Each row comes from the steps of one path. Every step used is in the known rows, and no mark comes twice. Write the path behind each row, first mark first.
Known rows
pabun mudo geda gumat beti ripuvat: [-1.35 -2.72  0.53  0.45 -3.10 -0.43  0.13  0.47 -0.13  0.18  2.13  0.34
 -0.82 -0.31 -3.49 -5.96  2.65  2.97 -2.38 -0.25  0.47  3.30 -0.16  2.36
 -3.54 -1.59  2.91 -1.60 -0.27 -5.96  0.77 -0.18  1.80]
geda gumat beti ripuvat pabun: [ 0.77 -2.44  0.14  0.32 -1.33  2.34  0.05 -0.70  0.26  0.72  0.45 -0.41
 -0.13 -0.25 -0.87 -2.81  5.14 -1.29 -0.52 -0.41  0.20  1.58 -0.28  1.76
  1.32 -1.10  1.95 -0.33  0.32 -3.43  0.90 -1.28  0.98]
pabun ripuvat beti gumat mudo: [-0.05  0.05 -0.79  1.21 -2.63  1.28  1.19 -1.14 -0.75  2.68  0.21 -1.00
 -0.36  0.54  1.57  0.96  2.06  0.74  0.37 -0.24  0.96 -0.61 -0.48  1.37
  8.12 -3.09 -0.24 -1.05  1.30 -3.13 -0.46 -0.16  1.70]
mudo geda gumat beti ripuvat: [-1.12 -3.10 -0.15  0.51 -3.01  0.47  0.15  0.30  0.09  0.25  1.98  0.32
 -0.29 -0.42 -1.99 -5.25  2.77 -0.40  1.38 -0.18  0.08  3.41 -0.17  1.99
 -1.44 -0.64  3.19 -1.48  0.03 -4.86  0.30 -1.04  0.37]
pabun ripuvat beti gumat mudo geda: [-0.16 -0.14 -0.84  0.67 -3.18  0.49  1.43 -0.51 -0.85  2.28  1.17 -0.49
 -0.59 -0.07  0.93 -0.78  1.27  1.52  1.57  0.32  0.63  0.43 -0.31  1.65
  4.73 -2.62  0.82 -1.90  1.43 -4.13 -0.37 -0.50  1.30]
mudo gumat geda: [-1.54 -0.83 -0.28 -0.33 -3.17 -0.27 -0.99 -0.25 -0.10 -0.55  1.40 -1.92
 -0.15 -0.12  0.02  1.73  1.60 -0.48 -0.10  0.65  0.42  1.68 -0.14  0.09
 -4.33 -1.15  1.60 -1.63  0.22 -0.82  0.11  3.18  0.14]
ripuvat bosa: [ 0.54 -0.74 -0.45  0.56  1.12  1.40 -0.26 -0.19 -0.73 -0.69 -1.18  0.71
 -0.09  0.01  1.21  0.49  2.82 -0.06 -0.87  0.96 -0.61 -0.90  0.51 -0.50
  4.40 -1.32  0.45  0.55  0.73  1.07  0.18 -1.32 -0.58]
pabun ripuvat beti: [-0.88  0.29 -0.04  0.14 -1.17  1.75  1.56  0.01  0.78  2.55  0.04 -0.39
  0.04  0.18 -0.09  1.32  1.71  1.45 -0.09 -0.08  0.06 -0.08  0.03  0.03
  2.89 -1.54 -0.47 -0.49  0.67 -1.42 -0.11 -1.35  2.75]
beti ripuvat: [-0.38 -1.79  0.85  1.78 -0.41 -0.74 -0.52  0.67 -0.13 -1.16  0.64  0.36
  0.42 -0.10 -1.58  0.34  1.27  2.12  0.17 -0.05 -0.14  0.19 -0.39  0.84
 -0.70  0.87  0.89 -0.14 -0.39 -2.54  0.30 -0.87  0.70]
geda mudo gumat beti ripuvat bosa: [-1.20 -2.02 -0.73  1.67 -1.65  1.12  0.36 -0.52 -0.22 -1.42  0.75 -1.57
 -0.79  1.08 -1.03 -2.23  3.94  0.32 -1.34 -0.11  0.28  0.64  0.06  1.50
  1.19 -4.16  2.34 -0.72  0.72 -4.00  0.26  1.27 -0.09]
gumat ripuvat pabun mudo: [ 0.91 -1.84  1.05 -0.19 -0.40 -0.11 -1.08  0.41  0.76 -0.32 -0.04 -0.69
 -0.28 -1.36  0.59 -0.81  1.16  0.97 -3.34  0.86 -0.09 -0.16  0.44  1.04
 -5.87 -1.04  0.17 -0.31  1.44  1.20  1.48  0.42  1.09]
mudo geda gumat beti: [-0.64 -1.87 -0.79 -1.01 -2.65  0.47  0.69 -0.26  0.10  0.86  1.55  0.07
 -0.69 -0.05 -0.70 -5.78  1.74 -1.87  0.90 -0.36  0.11  3.35  0.12  1.27
 -1.01 -1.13  2.44 -1.43  0.31 -3.26  0.11 -0.39 -0.28]
beti gumat ripuvat pabun mudo: [ 1.73 -2.32  0.40  1.40 -1.53 -0.44 -1.51 -0.58 -0.11 -1.06  0.35 -1.01
 -0.14 -0.90  0.70 -0.09  2.00  1.73 -2.55  1.04  0.43 -1.92  0.00  1.45
 -2.46 -1.75  0.64 -0.82  0.95 -1.13  1.43  1.82  0.55]
pabun mudo: [-0.53 -0.41  0.61 -0.03 -0.58 -0.52  0.06  0.16 -0.04  0.38  0.18  0.15
 -0.44 -0.01 -1.86 -1.18  0.06  3.26 -3.44  0.03  0.37 -0.01  0.04  0.30
 -1.54 -1.14 -0.06 -0.15 -0.28 -1.12  0.34  0.55  1.28]
pabun mudo geda: [-0.77 -0.57  0.43 -1.01 -1.88 -1.65  0.29  0.76 -0.19  0.20  1.49  0.66
 -0.90 -0.67 -2.36 -2.91  0.05  3.76 -1.79  0.75 -0.03  1.60  0.05  0.87
 -4.77 -1.26  1.25 -1.09  0.01 -2.02  0.67 -0.01  1.02]
pabun ripuvat: [-0.24 -0.36  0.26  0.10 -1.18 -0.11  1.07  0.16  0.43  0.25  0.33  0.28
 -0.25 -0.08 -0.50  1.40  1.97  2.26  0.01  0.28 -0.07  0.14 -0.35  0.28
  3.69  0.00  0.34 -0.58  0.05 -0.54 -0.31 -1.24  1.97]
pabun mudo gumat: [-1.53 -0.46  0.47 -0.39 -3.39 -0.62 -0.38 -0.06 -0.29 -1.64  0.74 -1.35
  0.15  0.14 -2.83  0.34 -0.52  4.03 -2.41  0.47  0.84  0.45  0.09  0.91
 -4.48 -2.61  0.30 -1.05 -0.29 -1.26  0.35  2.18  1.58]
gumat beti ripuvat: [-1.13 -0.47  0.43  1.29 -1.43 -0.04  0.27  0.15  0.10  0.73  0.39  0.07
  0.47  0.00 -1.31  0.01  3.61 -1.21 -1.21 -1.36  0.15  1.62 -0.06  1.21
  0.95  1.19  1.70 -0.33 -0.08 -4.49  0.33 -0.08  0.06]
pabun mudo gumat ripuvat: [-1.84 -2.00  0.74  0.83 -3.91 -1.25 -1.55  0.34  0.26 -2.29  1.10 -1.86
  0.31 -0.33 -1.52  0.25 -0.65  2.76 -2.69  0.51  0.80  0.41  0.45  1.61
 -7.20 -2.58  0.52 -1.55  0.42 -0.22  0.51  2.45  1.29]
gumat geda: [-0.45 -0.10 -0.01 -0.71  0.21 -0.65 -0.74  0.36  0.18  1.55  0.70 -0.21
 -0.64 -0.52  0.65 -0.23  1.90 -1.57 -1.05  0.08  0.00  1.45 -0.53 -0.51
 -0.56  1.04  1.35 -0.78  0.31 -1.32  0.17  1.72  0.11]
ripuvat gumat beti: [-2.10  0.08 -0.76 -0.14 -1.08  1.04  0.11 -0.19 -0.87  0.91 -0.09 -0.62
  1.04  0.10 -0.18  0.03  1.38 -1.78 -0.53 -2.00  0.38  0.19 -0.06  0.97
  1.81 -0.79  1.54 -0.96  0.81 -1.11 -0.58  2.10 -0.18]
beti ripuvat pabun mudo: [ 0.81 -1.37  1.85  0.92 -0.36  0.34 -0.21  0.57  0.34 -0.38  0.38  0.19
 -0.45 -0.99 -2.15  0.06  3.16  5.08 -2.58  0.96 -0.30  0.19 -0.41  0.91
 -2.38 -0.74  0.98  0.27  0.14 -1.93  1.59 -1.04  1.64]

Which path is each row?
[-0.45 -3.96 -0.10  0.30 -2.31  0.01 -1.28  0.46  0.45 -0.54  2.05 -0.19
 -0.47 -0.87  0.35 -5.27 -0.91 -0.96  1.15  0.68 -0.01  2.23  0.33  1.65
 -5.55 -1.52  2.05 -1.75  0.70 -0.68  0.24 -0.43  0.14] => mudo geda gumat ripuvat
[-0.14 -1.53 -0.63  0.15 -1.26  0.84 -0.79 -0.98 -1.18  0.38  0.50 -0.70
 -0.79  0.49  1.40 -3.85 -1.01 -1.83  0.61 -0.22  0.99  1.08 -0.47  1.47
  2.57 -2.36  0.34 -0.79  0.68 -0.90 -0.66 -0.75 -0.30] => geda gumat mudo
[-0.90 -0.94 -0.85  0.43 -1.04  0.02  0.07 -0.45  0.22 -1.51  1.24 -1.66
 -0.72  1.20 -1.01 -2.27 -1.26  1.13  0.13  0.39  0.51 -0.22 -0.14  0.87
 -3.18 -4.08  0.71 -0.77  0.25 -1.30 -0.09  2.24  0.32] => geda mudo gumat
[-1.74 -1.13 -0.43 -0.15 -0.13  0.49 -1.24  0.23 -0.63  1.26  0.95 -0.64
  0.37 -0.34  0.48  0.37  0.79 -0.77 -0.66 -0.64  0.11  0.26 -0.66  0.11
  0.10 -0.75  2.08 -1.52  0.81 -0.11 -0.37  2.99  0.20] => ripuvat gumat geda
[-2.07 -1.63 -1.39 -0.09  1.31  0.82 -0.60 -0.16 -0.61  1.97  1.38 -1.26
 -0.71  0.46  0.34 -2.72  0.14 -0.02 -0.87 -0.77  0.16  0.06 -0.89  0.46
 -1.13 -1.90  2.15 -1.49  1.06 -1.02 -0.39  4.17  0.46] => ripuvat gumat geda mudo
[ 0.33 -4.50 -0.50  1.75 -0.13  1.89 -2.06 -0.26  0.19 -1.47 -0.11 -0.39
  0.01 -0.12  2.18 -3.08  1.65 -2.34 -1.08  0.55 -0.01  0.04  0.57  1.12
  1.45 -1.98  1.17 -0.61  1.06  1.06  0.22 -0.97 -0.11] => geda gumat ripuvat bosa
[ 0.54 -0.52 -0.91  0.79 -2.56 -1.72 -0.07 -0.80 -1.75 -0.39  1.25 -0.11
 -0.59 -0.20  1.73 -2.46 -0.24 -0.17  2.20  0.84  0.57  0.41 -0.49  1.93
  2.44 -1.45  1.43 -1.69  0.91 -2.98 -0.27  0.91 -1.58] => beti gumat mudo geda
[-1.44 -1.90 -0.82  1.05 -1.54  1.07 -0.64 -0.35  0.69  0.27  1.57 -2.45
 -0.68  0.92  0.56 -3.09 -1.95 -0.64 -0.46 -0.29  0.86  0.02  0.53  1.76
 -6.48 -4.92  0.05 -1.26  1.45 -1.20  0.20  2.76  0.62] => geda mudo gumat ripuvat beti
[-0.10 -2.56 -0.43 -0.71 -2.17  0.73 -0.05 -0.03 -0.06 -0.27  1.76  0.33
 -0.82 -0.30 -0.82 -4.96 -0.33  0.45  1.71  0.94 -0.04  2.47 -0.03  1.20
 -2.31 -1.88  1.82 -1.33 -0.04 -1.14  0.07 -0.89  0.46] => mudo geda gumat
[ 1.65 -2.74  0.26  0.39 -2.22 -0.93 -0.94 -0.15  0.08 -1.30  1.26 -0.59
 -0.27 -1.47  0.43 -1.90  1.77  2.34 -1.63  1.75  0.06 -0.24 -0.01  1.60
 -4.88 -1.83  1.62 -1.57  1.18 -1.52  1.49  1.63  0.39] => beti gumat ripuvat pabun mudo geda
[-1.80 -0.48 -0.65 -0.58 -1.68 -0.04 -0.40  0.07 -2.05  0.26  1.17 -0.51
 -0.05 -0.27  1.13 -1.66 -2.61 -0.33  2.48 -0.42  0.32  1.08 -0.36  1.68
  0.42 -1.99  1.68 -1.99  1.69  0.27 -1.01  1.00 -0.91] => ripuvat gumat mudo geda
[-0.21 -4.69 -0.54  0.73 -1.28  0.84 -1.24  0.12  0.07 -1.33  1.26  0.60
 -0.62 -0.65  1.15 -4.80  0.51 -1.00  0.35  1.30 -0.38  1.79  0.66  1.14
 -2.93 -2.04  2.37 -1.39  1.25  0.22  0.37 -1.41 -0.33] => mudo geda gumat ripuvat bosa
[ 0.56 -1.51 -1.57  1.33  0.54 -0.31 -0.64 -1.06 -0.32  1.35  1.41 -0.88
 -1.38  0.46  0.70 -2.79  2.14  0.00 -1.09  0.45  0.49 -0.54 -1.01  0.74
  0.71 -1.85  1.78 -1.18  0.20 -4.63  0.16  3.91  0.03] => beti gumat geda mudo
[-1.83 -0.45 -0.33  0.19 -1.78  0.17  0.39 -0.03 -1.19  0.31  0.38 -1.01
  0.21  0.15  0.71  1.78 -0.09  1.65  0.70 -0.81  0.32 -0.23 -0.67  1.41
  5.76 -1.41  1.22 -1.49  1.48  0.13 -1.42  0.28  1.39] => pabun ripuvat gumat mudo
[-1.75 -0.71  0.43 -0.91 -3.55 -0.72 -0.92  0.17 -0.24 -0.24  1.41 -1.44
 -0.67 -0.23 -2.04  0.37  1.32  2.73 -3.63  0.76  0.86  1.64 -0.22  0.46
 -5.35 -2.09  1.47 -1.79 -0.09 -1.74  0.47  3.23  1.58] => pabun mudo gumat geda
[ 1.37 -1.43  1.22  0.87 -0.22  0.77 -0.19  0.39  0.08 -0.75  0.32 -0.06
  0.18 -0.86 -0.42  1.28  3.37  2.31  0.07  0.97 -0.77 -0.20 -0.43  0.71
 -0.57  0.09  0.84  0.39  0.39 -0.82  1.22 -1.31  0.57] => beti ripuvat pabun
[-0.94 -3.75  0.51  0.03 -2.54 -0.60 -1.03  0.53  0.25 -0.22  2.12 -0.20
 -0.95 -0.79 -1.57 -5.59 -0.37  2.42 -2.00  0.79  0.46  2.21  0.29  1.98
 -6.55 -2.15  1.79 -1.73  0.44 -1.50  0.73  0.12  1.83] => pabun mudo geda gumat ripuvat
[ 0.23 -1.83  0.56 -0.12 -3.37  0.34 -1.42 -0.05  0.60 -2.43  0.78 -2.11
  0.63 -0.69  1.05  1.96  0.57 -0.66  0.15  1.10  0.05  0.09  0.47  1.01
 -6.84 -2.24  0.65 -1.09  1.38  2.18  0.81  1.19 -0.05] => mudo gumat ripuvat pabun
[ 1.99 -2.58 -0.18  1.17 -1.24  0.16 -1.53 -0.71  0.19 -1.23  0.33 -0.91
  0.39 -0.98  1.97  0.45  2.03 -0.40 -0.62  1.19  0.13 -2.01 -0.03  1.09
 -1.09 -1.05  0.61 -0.53  1.09 -0.66  1.12  1.54 -0.47] => beti gumat ripuvat pabun
[ 1.37 -1.78  0.44  0.10  0.48  0.36 -1.13  0.03  0.70 -0.52 -0.10 -0.68
 -0.02 -1.20  2.18  0.39  0.85 -1.60 -0.92  0.76 -0.40 -0.04  0.43  0.74
 -4.90 -0.63  0.24 -0.24  1.57  2.41  1.11 -0.02 -0.06] => gumat ripuvat pabun
[-1.63 -1.27  0.18  0.96 -3.57  1.10 -1.23 -0.30  0.53 -0.40  0.73 -2.23
  0.93 -0.09  0.72  1.10 -0.61 -1.30  0.29 -0.01  0.71  0.26  0.95  1.09
 -5.99 -3.58 -0.27 -1.64  1.28  0.34  0.21  2.06  0.52] => mudo gumat ripuvat beti
[-0.77 -3.65 -0.27  0.83 -2.24  1.36  0.32  0.05 -0.24 -0.09  1.20  0.67
 -0.54 -0.18 -1.12 -5.16  4.70 -0.58  0.28  0.41 -0.27  2.62  0.19  1.55
  1.99 -1.15  3.47 -1.25  0.51 -3.99  0.49 -1.69 -0.04] => mudo geda gumat beti ripuvat bosa
[-0.45  0.36 -0.39 -0.54 -1.45 -1.31  0.16  0.07 -1.27  0.30  1.10  0.05
 -1.00 -0.45  1.53 -2.41 -1.60 -1.09  1.95  0.61  0.19  2.12 -0.25  1.51
 -0.16 -1.10  0.94 -0.99  1.27 -0.80 -0.55 -0.86 -1.20] => gumat mudo geda
[ 0.79 -0.07  0.94 -1.36 -2.70  0.83  0.03 -0.31 -0.08 -1.04  0.22 -1.55
 -0.36 -0.55 -1.54  1.22  1.49  3.97 -2.62  1.52  0.25 -0.12  0.05  0.63
 -5.68 -3.07  0.40 -0.40  0.56  0.78  1.23  0.92  1.63] => ripuvat pabun mudo gumat
[ 0.58  0.23 -0.84  1.03 -1.33  1.95  0.08 -1.18 -0.14  1.88 -0.04 -0.81
  0.39  0.53  0.74 -0.01  0.95 -0.01  0.18 -0.36  0.68 -1.81  0.13  0.43
  2.60 -3.00 -0.81 -0.43  0.44 -2.96  0.28  1.24  0.57] => ripuvat beti gumat
[ 0.40  0.67 -1.00  0.98 -1.43  1.67  0.20 -1.48 -1.25  2.60 -0.12 -1.21
 -0.06  0.61  2.21 -0.54 -0.21 -1.44  0.91 -0.63  1.18 -0.93 -0.28  1.40
  4.45 -3.46 -0.95 -0.89  1.30 -3.01 -0.28  1.03 -0.23] => ripuvat beti gumat mudo
[ 0.74 -1.28 -0.87  0.81 -0.82 -0.67 -1.18 -0.80 -0.55  0.75  1.01 -0.71
 -0.28 -0.30  0.67 -0.13  2.85 -0.66 -0.52  0.47  0.59 -0.27 -0.72  0.19
  1.43  0.19  1.60 -1.23 -0.11 -3.40  0.29  3.11 -0.20] => beti gumat geda
[ 1.07 -3.69  1.30  0.21 -1.67  0.81 -0.31  0.65 -0.07 -0.25  1.64  0.19
 -0.95 -1.06 -2.87 -3.92  2.60  5.34 -1.50  1.52 -0.36  1.72 -0.30  1.78
 -4.13 -2.26  2.34 -0.71  0.13 -2.87  1.64 -1.54  2.19] => beti ripuvat pabun mudo geda gumat
[-0.14 -2.58 -0.08  1.48  0.59  0.46 -1.50  0.23  0.04 -1.24 -0.56  0.08
  0.38 -0.63  2.47 -0.16  1.57 -1.96 -1.24  0.62 -0.47 -0.50  0.81  0.41
  0.04 -0.66  0.72 -0.37  1.45  1.69  0.32 -0.46 -0.68] => gumat ripuvat bosa
[ 0.42 -2.94  0.10 -0.30 -2.11  1.41  0.49 -0.09  0.35  0.69  1.65  0.28
 -0.65 -0.83 -1.26 -4.74  4.03 -0.36  0.85  0.64 -0.33  3.14 -0.22  1.86
 -1.90 -0.99  3.11 -1.29  0.62 -3.85  1.07 -1.64  0.51] => mudo geda gumat beti ripuvat pabun
[ 1.13 -3.11 -0.71  2.81 -0.68  0.02 -1.73 -0.62 -0.67 -1.83 -0.37 -0.14
  0.59 -0.13  2.41  0.07  2.77 -0.90 -0.93  0.79  0.20 -2.46  0.42  0.94
  2.41 -1.49  1.15 -0.72  0.94 -0.78  0.44  0.74 -1.04] => beti gumat ripuvat bosa
[ 0.30  0.62  0.61 -1.80 -3.44  0.96  0.80 -0.60  0.04 -0.32 -0.10 -1.43
 -0.34 -0.53 -1.52  0.52  3.65  1.64 -3.33  0.51  0.41  0.89  0.25  0.77
 -3.77 -2.92  0.86 -0.45  0.85 -0.87  1.16  1.33  1.26] => ripuvat pabun mudo gumat beti
[ 0.62 -2.26 -0.32  2.37 -1.51 -1.01 -1.89 -0.58 -0.20 -1.54  0.59 -0.80
  0.76 -0.37  1.37 -0.18  0.17 -0.68 -0.42  0.11  0.56 -1.72  0.02  1.37
 -0.43 -0.69  0.72 -1.18  0.37 -1.96  0.27  2.23 -0.50] => beti gumat ripuvat
[ 0.83 -0.21 -0.72  1.18 -1.49 -0.66 -0.75 -1.31 -1.99  0.01  0.13 -0.91
 -0.22  0.34  2.31 -0.30  0.02 -0.73  0.66  0.16  1.12 -0.93 -0.60  1.64
  5.07 -1.70  0.16 -0.81  0.65 -2.26 -0.63  1.46 -1.16] => beti gumat mudo
[ 0.99 -1.48  0.22 -2.35 -1.86  1.29  0.86 -0.27  0.12  1.66  0.83  0.20
 -1.44 -1.11 -1.32 -4.58  3.53  1.39 -2.15  0.93  0.02  2.50 -0.06  1.12
 -3.85 -2.59  2.06 -0.85  0.94 -1.98  1.40 -0.60  1.60] => ripuvat pabun mudo geda gumat beti
[-0.47 -3.62 -0.12  0.28 -2.17  1.21 -0.76  0.10  0.56  1.38  1.88 -0.57
 -0.37 -0.56  0.43 -5.11 -0.72 -1.52  0.77  0.16  0.11  2.36  0.61  1.56
 -5.45 -3.06  1.10 -1.75  1.19 -0.87  0.44 -0.68  0.69] => mudo geda gumat ripuvat beti
[-2.15 -1.89 -0.95  0.12  0.33  0.41  0.33  0.06 -0.15  1.75  1.54 -1.06
 -0.90  0.15 -0.16 -0.64  1.72  2.00 -0.81 -0.46 -0.01  0.13 -0.99  0.74
  2.28 -1.70  2.56 -1.78  1.03 -1.76 -0.60  2.67  2.22] => pabun ripuvat gumat geda mudo
[ 0.20 -1.73  1.79  0.52 -2.90  0.37 -0.36  0.50  0.04 -2.00  0.82 -1.15
  0.14 -0.65 -2.80  1.65  2.79  5.31 -2.10  1.33 -0.07  0.08 -0.29  1.47
 -5.20 -2.34  1.21 -0.37  0.15 -1.75  1.58  0.11  1.78] => beti ripuvat pabun mudo gumat
[-1.40  0.64 -0.27 -0.49 -4.16  0.36  0.20 -0.71 -0.05 -0.84  0.69 -1.67
  0.76  0.44 -0.54  0.81  1.71 -1.85 -0.33 -0.73  0.81  1.38  0.36  0.84
 -1.44 -1.30  1.25 -1.21  0.21 -1.88 -0.13  1.96 -0.42] => mudo gumat beti
[ 1.05 -4.04  0.50  0.23 -0.83  1.21 -1.61 -0.16  0.63 -0.56  0.60 -0.78
 -0.56 -0.73  0.05 -3.84  0.93  0.71 -2.57  0.95  0.29  0.55  0.17  1.72
 -4.72 -2.45  0.68 -0.46  0.98  0.57  1.29 -0.17  1.85] => geda gumat ripuvat pabun mudo
[ 0.05 -2.89  0.73  0.13 -1.64  1.91  0.21 -0.43  0.41  0.59  0.71 -0.32
 -0.70 -0.45 -2.09 -3.81  4.86  1.33 -2.86 -0.39  0.53  1.72 -0.29  1.86
 -0.61 -1.81  2.18 -0.41  0.14 -4.40  1.15 -0.54  2.06] => geda gumat beti ripuvat pabun mudo
[-0.16 -1.02  1.12 -0.27 -2.08 -0.04  1.04  0.59  0.23  0.65  1.08  0.21
 -0.46 -1.17 -2.21 -1.58  5.05  1.86 -2.54  0.26 -0.20  2.70  0.03  1.64
 -3.43 -0.08  2.65 -0.68  0.69 -4.49  1.65 -0.52  1.13] => gumat beti ripuvat pabun mudo geda
